What can hang from each mark
M: G
R: G
K: N R
L: G R
Y: E
G: E L M R Z

Every row comes from one small tree of marks. Brackets hold a mark, then the marks that hang from it, in alphabetical order. Every link used is in the known rows. Which tree was each row made from?
Known rows
(G E L R Z): [ 37  -1   7  11  20 -10  22   7  15  -3 -17 -10   1 -10  19 -25  50  21
  13  15  27  43  20 -38  45   2  -3  -2  22 -51  -3  26 -23 -34  14  37
  -3 -20  -8  -5  35 -26 -22 -29  14 -16  24  10  -7  19  28 -51  -5 -46
  -7 -16 -28  26  24  30  18  27  19   2]
(M (G E L R Z)): [ 10   5 -10   1  -7 -14  21  11  20 -17  -8 -22   4  -9  24 -27  48  37
  22   3  13  38  10 -18  30  22   0   9  20 -34  -5  17 -26 -28  29  32
   6  -8 -12   4  35 -30 -13   0  14 -12  33  -8  14  21  19 -31  -6 -54
   3 -31 -22   3  23  34  20  18  -3  -6]
(K N (R (G E L M))): [ -8 -21  13  16 -16  23  23  28 -19  -1 -35 -16  29 -42  51  -5  25  21
  -9 -12   6  -9  21 -20  -5   3  36 -16  25  -2   2  -1  10  10  15   6
  15  10  24  -6  23  -8  19 -21 -14 -44  17   7   7  37   5  -7 -26 -23
 -26   2 -36  45 -18  12   6   0  26  -8]
(M (G E R Z)): [  2   5  -7  -3 -10 -19  25   5  11 -14  -1 -19   7   2  19 -28  34  45
   9  -7   7  40   4  -4  20  13   5  21  14 -25  -8  16 -30 -21  25  28
  -4   2 -12   4  33 -26  -4  11  10 -13  16 -15  21  14  20 -19  -7 -53
   5 -33 -14 -20  20  27  23  18   2  -7]
(G L Z): [ 27  16   5  11  30   5   2   7  12 -11 -19  -9 -17  -3  26 -20  43 -14
  11   7  15  25  -3 -24  32  16  -6 -15  11 -36  -4   3   2 -25  18  29
 -14   3 -12   1  24 -15 -20 -18  28 -33  23  20 -14  19  16 -31  12 -13
 -16 -12  -8   9   3  28   9  31  10  18]
(M (G L Z)): [  3  18 -11   1   0  -3   5  11  18 -24  -7 -21  -7  -5  28 -24  42  15
  19  -3   7  21  -6  -8  21  33  -2   1  12 -23  -7   1  -9 -22  32  26
  -2  11 -13   8  28 -23  -8   9  23 -23  30  -1  10  20   8 -17   6 -31
  -5 -27  -7  -9   8  35  15  19 -11   7]
(G E M Z): [ 35   1   4   7  13  11  42   1 -11  19 -16  -9  -9  -7  37  -7  31  21
   5 -20   5  32  -1 -31  20 -21  18  10  54 -20 -17  53 -26 -29   9  33
 -38  -2 -15  -1  23 -21 -10 -13 -10 -25   0 -24  -2  33  21 -27  -7 -42
 -13 -12 -20 -24 -10   0   6  21   4   1]
(R (G E)): [ -2  -1  -1   9  -6   3  35   8 -25   1 -24  -2   4  13  27 -17  22  35
   4 -18  -1  10   7  19   4   3   1   7   9 -13  -2  19   6  -7  -4  19
 -26   2  25   4  34  -5  26  -9 -17 -23  -2  -6  18  12  17 -13  12 -40
   1 -20 -20  -3  -4  21   8 -12  26  -8]
(K N (R G)): [-23 -14  18  14  -8  15  11  23 -21 -10 -25 -14  29 -25  38  -9  12  13
 -20  -9   2  -6   9   5 -15   8  31 -10  -4   3   6 -25  15  21  14  -2
  13  27  27  -5  20   2  20  -6  -1 -49   6  19  11  20   7   5 -20 -10
 -25  -1 -21  28 -13  18   8   6  33  -2]
(M (G E L R)): [  6   5 -13  -5 -22 -12  19  14  18 -11  -4 -21  12  -9  20 -21  39  45
  21   8   2  20  16 -13  28  22  -6  12  14 -23  -1  14 -20 -15  15  16
  18 -12  -8   7  32 -23  -8   2   1   2  34 -10  12  15  10 -25 -13 -49
  14 -25 -26  21  17  33  15   2   2 -20]
(R (G E L M Z)): [ 19   0  -1  24  11  16  26  10  -9   3 -40  -4 -13 -13  46 -21  41  25
  22 -18  16  19   7 -24  13  16  16 -11  46 -31  -8  41  -1 -34  10  42
 -28 -10  15   4  39 -22  15 -30  -7 -31  21  -7  10  37  19 -31  10 -53
 -14 -18 -33   0   9  22   8   1  20  -7]
(K R): [ -8   9   5  -1   8   1  19  10 -20  -2   4  -4  15   1  26 -11  14  11
 -13  -6  -2  10   1   8  -2   2  18  -4   1   1   0 -22   4  15  -1   4
   4  13  11  -1  10   4   1  -5  -1 -42   0  23   4  11  12   4  -3 -21
 -18   0 -13  17 -17  19  -6  17  24   3]
(K (R (G L Z))): [-12   5   5  16  18   8  15  15 -19 -15 -19  -4   7  -7  38 -24  32  13
  -1 -15  17  18   4   0  -3  25  24 -17  11 -16   1 -14  10  -5  11  26
  -2   8  25   1  26  -6  14 -19   9 -58  12  31  18  26  18 -11  13 -38
 -28 -10 -24  17  -1  32   0  16  31   7]
(Y E): [ 23   4   7 -14  17  -3   6 -12   1  -2   1  -2   2  -2  12   0 -15  15
  -6  -6 -30   3 -19  -3   3 -17 -30  16 -12 -23 -16  -7   3   2 -20   6
  -7  -3   2 -13  19  -5 -25  -2 -16 -19 -31   6  -9  -7  13 -15 -21 -10
   0 -12  13  -5   4   6   4  21  -9   7]
(L (G M) R): [-48  21 -13  24   2 -19  11  26   7  -2  17  -5  12 -12   9 -12  -6  22
  12   5   9  33  -9 -35  -6  39  16  -6  10   9  11  30  -5  21  21  23
  11  -1   9  18  32 -19  -8   2  -6 -14 -21   1   8   8   3 -28 -35 -45
  -6 -40 -15   1  -5   9   2   7   7 -27]
(K N (R (G L M))): [-14 -15  15  23  -7  24   6  26 -13  -7 -34 -16  23 -44  47  -8  21   8
  -7  -8   7 -11  12 -21 -12  15  36 -24  16   0   6 -14  14  11  14   2
  18  14  23  -3  21  -5  16 -19  -3 -45  20  18   3  33   1  -3 -26 -14
 -28   3 -33  42  -9  19   4   4  30 -11]
(L (R (G E M))): [-26   3  -7  22   1 -16  28  17 -19  10 -12 -16  11  -9  20 -20   2  45
   6 -15   7  15  -1 -26  -2  23  17   0  23  -4  12  40   2   8   8  21
   0  -5  23  13  28 -10  19  -1  -6 -26  -3  -4  10   3  16 -14 -25 -52
   1 -26 -19  14  -3  21  -5  -1  22 -10]
(G E L M R Z): [ 46  -3   5  21  24   2  21   6  18  11 -21 -11  -8 -32  32 -21  47  21
  25   8  27  36  15 -68  40   6  17  -9  58 -45  -7  51 -31 -42  10  41
  -7 -29 -17  -5  35 -34 -25 -39   4 -12  33  -3 -11  33  21 -53 -19 -56
 -11  -7 -42  23  30  19  10  25  22 -14]
(G R Z): [ 15   8  13  16  37 -15  -1  -4  15  -7  -2  -5  -8   4   6 -30  23   4
   0  12  18  39  -6 -15  19  13   6   0   4 -32   4  -2 -17 -18  11  23
 -11   5 -11  -4  30 -19 -18 -14  30 -24   9  22  -4   0  26 -26  -5 -29
 -10 -14 -13  -9  37  30  12  33  38   4]
(G E (L R) M Z): [ 23   3  -4  21  17  -2  33  16  -1  13 -22 -20  -4 -29  39 -16  39  23
  22  -9  23  35   6 -74  31   7  20  -8  60 -32  -6  65 -19 -26  22  45
  -6 -20 -10   3  26 -27 -11 -21   2 -26  20 -13 -11  36  21 -46 -22 -51
 -15 -18 -26  20  -8  12   2  27  -3   4]

Write each row's tree
[-12   7  -5  11  -5  -5  23  14  12   4   8   7   8  -4  13  -8  12  27
  15  11   6  37   9 -18  10  10   9   3  18  -3  -1  33 -23  -2   4  24
  -4 -13   0   5  38 -27 -14 -18 -26   4 -11 -14   9  17   7 -39 -20 -53
  -2 -28 -35  -5  10   7  14  -4  18 -42]
(L (G E M R))
[-36  13 -10  24   4 -19  32  24   0   0  11  -9  12  -7  16 -16   6  36
  10  -8  20  55  -3 -42   2  22  21   2  25  -4   1  52 -19   4  34  44
  -5  -5   7  12  36 -31 -11   1  -8 -22 -25 -12  12  22  16 -42 -29 -62
 -12 -49 -15 -17 -15   3  14  19  -3 -14]
(L (G E M Z) R)
[-12   3   5  19  19  10  18  10 -24  -4 -19  -4   3 -10  40 -19  21  18
  -3 -22  13  15  -3  -1 -16  17  37 -13  25  -6  -3  -4   4  -4   6  26
  -9  11  19   2  24  -7  21 -19  -1 -56   4  21  20  30  17  -1   4 -42
 -31  -9 -27   2   0  23  -3  15  33  -2]
(K (R (G M Z)))
[ -3  13 -13   3  -7 -13  -3  11  26 -18  -1 -21   4 -12  16 -23  33  26
  22  15   4  14   3 -12  21  39  -7   2   5 -20   6  -5 -15 -10  15  12
  22  -3  -8   9  31 -22  -8   2  15  -2  37   5   8   7   4 -16 -10 -37
   9 -20 -20  19  29  41  11   6   8 -20]
(M (G L R))
[-16   3   4  15   7  11  18  11 -25  -1 -15  -4   9 -12  38 -15  15  22
  -2 -20   4   5   1   3 -17  16  36 -12  22   3   1  -5   7   5  -3  14
  -3   8  23   3  23  -2  22 -16  -8 -47   5  18  17  27  10   4  -1 -39
 -22  -4 -29  14  -4  21  -8   5  36 -12]
(K (R (G M)))
[-11  20  -3  18  16   5  11  12  12  -9   6   7 -12  -2  21 -10  16  -1
  13   0  10  40 -12 -15   3  20  12  -5  16  -4  -8  20 -13 -10  21  31
 -22  10  -7  10  34 -27 -13 -10  -2 -19 -14  -3   7  26   6 -32   0 -36
 -20 -30 -18 -35   0   5  14  14   8 -20]
(L (G M Z))
[-22   4  -5  27  13 -15  28  14 -16   8 -15 -15   6  -7  22 -24   6  40
   6 -17  16  27  -2 -31   1  24  21  -1  28 -12   8  41  -2  -1  16  31
  -8  -2  20  11  30 -15  17  -1   2 -36  -4  -2  12   9  22 -20 -22 -53
  -6 -32 -18   1   0  20   0  10  19  -2]
(L (R (G E M Z)))
[ -5  10 -16   1 -14 -15  28  17   7 -15  -7 -29   9  -8  28 -24  42  42
  17 -10  12  35   5 -22  24  24   2  10  20 -26  -6  26 -18 -17  37  33
   4  -1  -6  12  29 -26  -6  14  12 -20  23 -12  15  20  17 -27  -8 -50
   2 -39 -10   2  -4  26  15  20 -20   6]
(M (G E (L R) Z))
[  8   0   1  20  10  13  34   3 -17   6 -31  -2 -11  -3  39 -22  28  31
  10 -27  10  23   0  -7   3   4  21   0  41 -19  -8  42  -6 -27   6  37
 -37   0  15   3  36 -18  20 -18 -11 -33   2 -12  16  28  21 -20   7 -51
 -14 -21 -28 -23   4  16   9   1  23  -8]
(R (G E M Z))
[-20  17   2  17  19 -13   2   9  22 -20  13   6  -1   9   3 -24  17   3
   6  16  17  51  -5  -4  10  26   2  -2 -11 -16   1   0 -13  -5  21  30
 -10   6   0   4  39 -27 -20 -11  11 -16 -13  16  12   9  14 -38  -1 -38
 -13 -35 -15 -23  23  20  23  21  22 -16]
(L (G R Z))
[ 18   2  -9  13  -2   0  33  20  -6  23 -17 -17   6 -30  33  -4  25  32
  20   0   7  10  12 -67  27   5   9  -7  53 -16   1  59 -11  -7   5  22
   9 -27  -2   7  23 -17  -6 -17 -17  -9  20 -17 -14  25   9 -34 -34 -48
   1 -11 -31  45 -14  10  -9   1   0 -15]
(G E (L R) M)
[-47  15 -11  10 -11 -28  33  27  -4  -2  19  -6  25   7   5 -11   1  39
   3   4   9  43   4 -16   5  19   2   9  -5   2   8  31  -9  23  25  26
  10  -4  18  14  33 -17  -7  11 -13 -12 -30  -5  15   4  14 -36 -26 -51
   2 -46 -10   2 -20   6  11   7  -3 -13]
(L (G E) R)
[-43  21 -10  30  18 -19  10  22   9  -8  14  -7   3 -10  11 -20   0  16
  13   1  20  49 -14 -41  -4  40  23  -6  16  -1   7  34 -11   7  35  38
   0   3   4  17  34 -28 -11   1   8 -25 -20   2  10  16  11 -36 -28 -49
 -17 -45 -12 -17   0   7   8  23   4 -14]
(L (G M Z) R)
[-20 -16  20  18   1  16  11  22 -17 -14 -27 -15  22 -25  39 -15  17  10
 -20 -13  10   5   8   3 -13   8  36 -10   0  -4   3 -24  12  12  24   7
   6  27  25  -7  23  -4  16  -8   8 -57   6  22  12  26  13   2 -15 -12
 -31  -6 -20  16 -10  18  13  18  32   6]
(K N (R (G Z)))
[ 39  -5   0  13   3   2  21  11  14  18 -18  -8   1 -32  27 -10  35  31
  24  17  11  15  22 -60  35   4   8  -8  51 -30   3  46 -25 -23  -9  21
  10 -35 -10  -3  30 -23 -17 -37 -14   7  35  -9 -16  24  10 -40 -29 -50
   3   2 -46  47  24  20  -1   0  25 -36]
(G E L M R)
[-11  10 -20  -4 -27 -15  29  20   4 -10  -2 -26  15  -8  25 -17  33  46
  18  -4   1  18  10 -15  22  23  -5  12  14 -14   1  21 -11  -4  25  18
  16  -6   0  14  26 -18  -1  15  -1  -7  24 -16  12  14  10 -20 -15 -46
  12 -32 -12  17  -7  26   8   3 -18  -5]
(M (G E (L R)))
[-16   9  -3   4  -8 -13  25  15  11  -6  14   7  14  11   4 -12  11  29
   7  15   4  41  12   3  13   8  -4  10  -6  -9   1  13 -18   4   8  20
  -2  -8  10   4  37 -21 -14  -8 -17   0 -16  -2  14   6  11 -40 -11 -44
   2 -33 -24  -3   5  10  21   1  16 -30]
(L (G E R))
[-26   5  -4  19   9 -22  30  14 -18  -1 -12 -17  11   3  19 -27   8  40
   1 -14  16  30  -2 -15   2  24  10   4   8 -15  10  28   1   2  18  30
  -5   0  23  10  30 -11  16   4   8 -37  -8   4  14   1  27 -18 -15 -49
  -2 -34 -10   3  -4  24   2  14  20   8]
(L (R (G E Z)))
[-27   8  -4  31  20 -15  13  13 -11   2 -13 -16   1 -10  22 -27   4  26
   9 -13  16  23 -12 -30  -7  35  21  -8  21 -11  12  28   2   2  16  27
  -3   2  16  14  31 -13  16  -1  12 -38  -1   9   9   6  18 -14 -19 -46
  -8 -29 -14   4   7  25  -4  13  24  -1]
(L (R (G M Z)))
[ 13  -1  -6  19  -3  17  26  12 -12   8 -37  -3  -6 -16  40 -13  32  31
  21 -13   7   3  12 -18  10  14   9 -11  40 -19  -2  39   4 -20  -3  27
 -17 -13  19   5  38 -15  20 -28 -20 -19  21 -11   8  30   8 -24   4 -48
  -4 -13 -38  17   3  22   1 -15  23 -20]
(R (G E L M))
[ -4  -2  -1  14   0  14  31  18 -25   2 -22  -5  13 -16  44 -12  28  31
   3 -17   8   7  14 -10  -3  11  31 -14  31  -7   0   8   4  -1  -1  21
   2  -2  24   2  24  -6  19 -25 -17 -43  16  12  16  33  12  -8   0 -48
 -21  -5 -37  29  -8  20  -7   1  28 -11]
(K (R (G E L M)))
[-29   5  -6  18  -1 -21  30  17 -21   2 -10 -15  17   3  14 -22   2  44
   3 -11   8  19   2 -11   0  22   8   4   5  -8  13  26   6  13   8  19
   2  -1  27  11  30  -7  21   6  -2 -29  -8   1  12  -2  20 -15 -18 -46
   4 -29 -12  17  -7  25  -2   3  19  -1]
(L (R (G E)))
[-10  12  -8   6 -12   5  31  15   1   4   6   7   5   1  24  -1  14  22
  10  -1  -4  29   4 -10   8   2   5   6  20   4  -8  36 -15   1   9  23
 -17  -2   2   9  32 -21  -8  -8 -30  -4 -17 -21   8  25   3 -32 -10 -44
  -4 -28 -22 -14 -16  -1  12  -4   0 -33]
(L (G E M))
[-14  14   2  25  21  -4   0  10  23 -11   9   7  -9  -7  13 -19  15   5
  16  11  16  48  -7 -25   5  28  15  -6  17 -11  -1  20 -19 -13  19  34
 -10   0  -7   6  40 -31 -18 -19   4 -14  -7   5   9  20  10 -39 -11 -45
 -17 -32 -27 -23  24  13  17  17  23 -29]
(L (G M R Z))
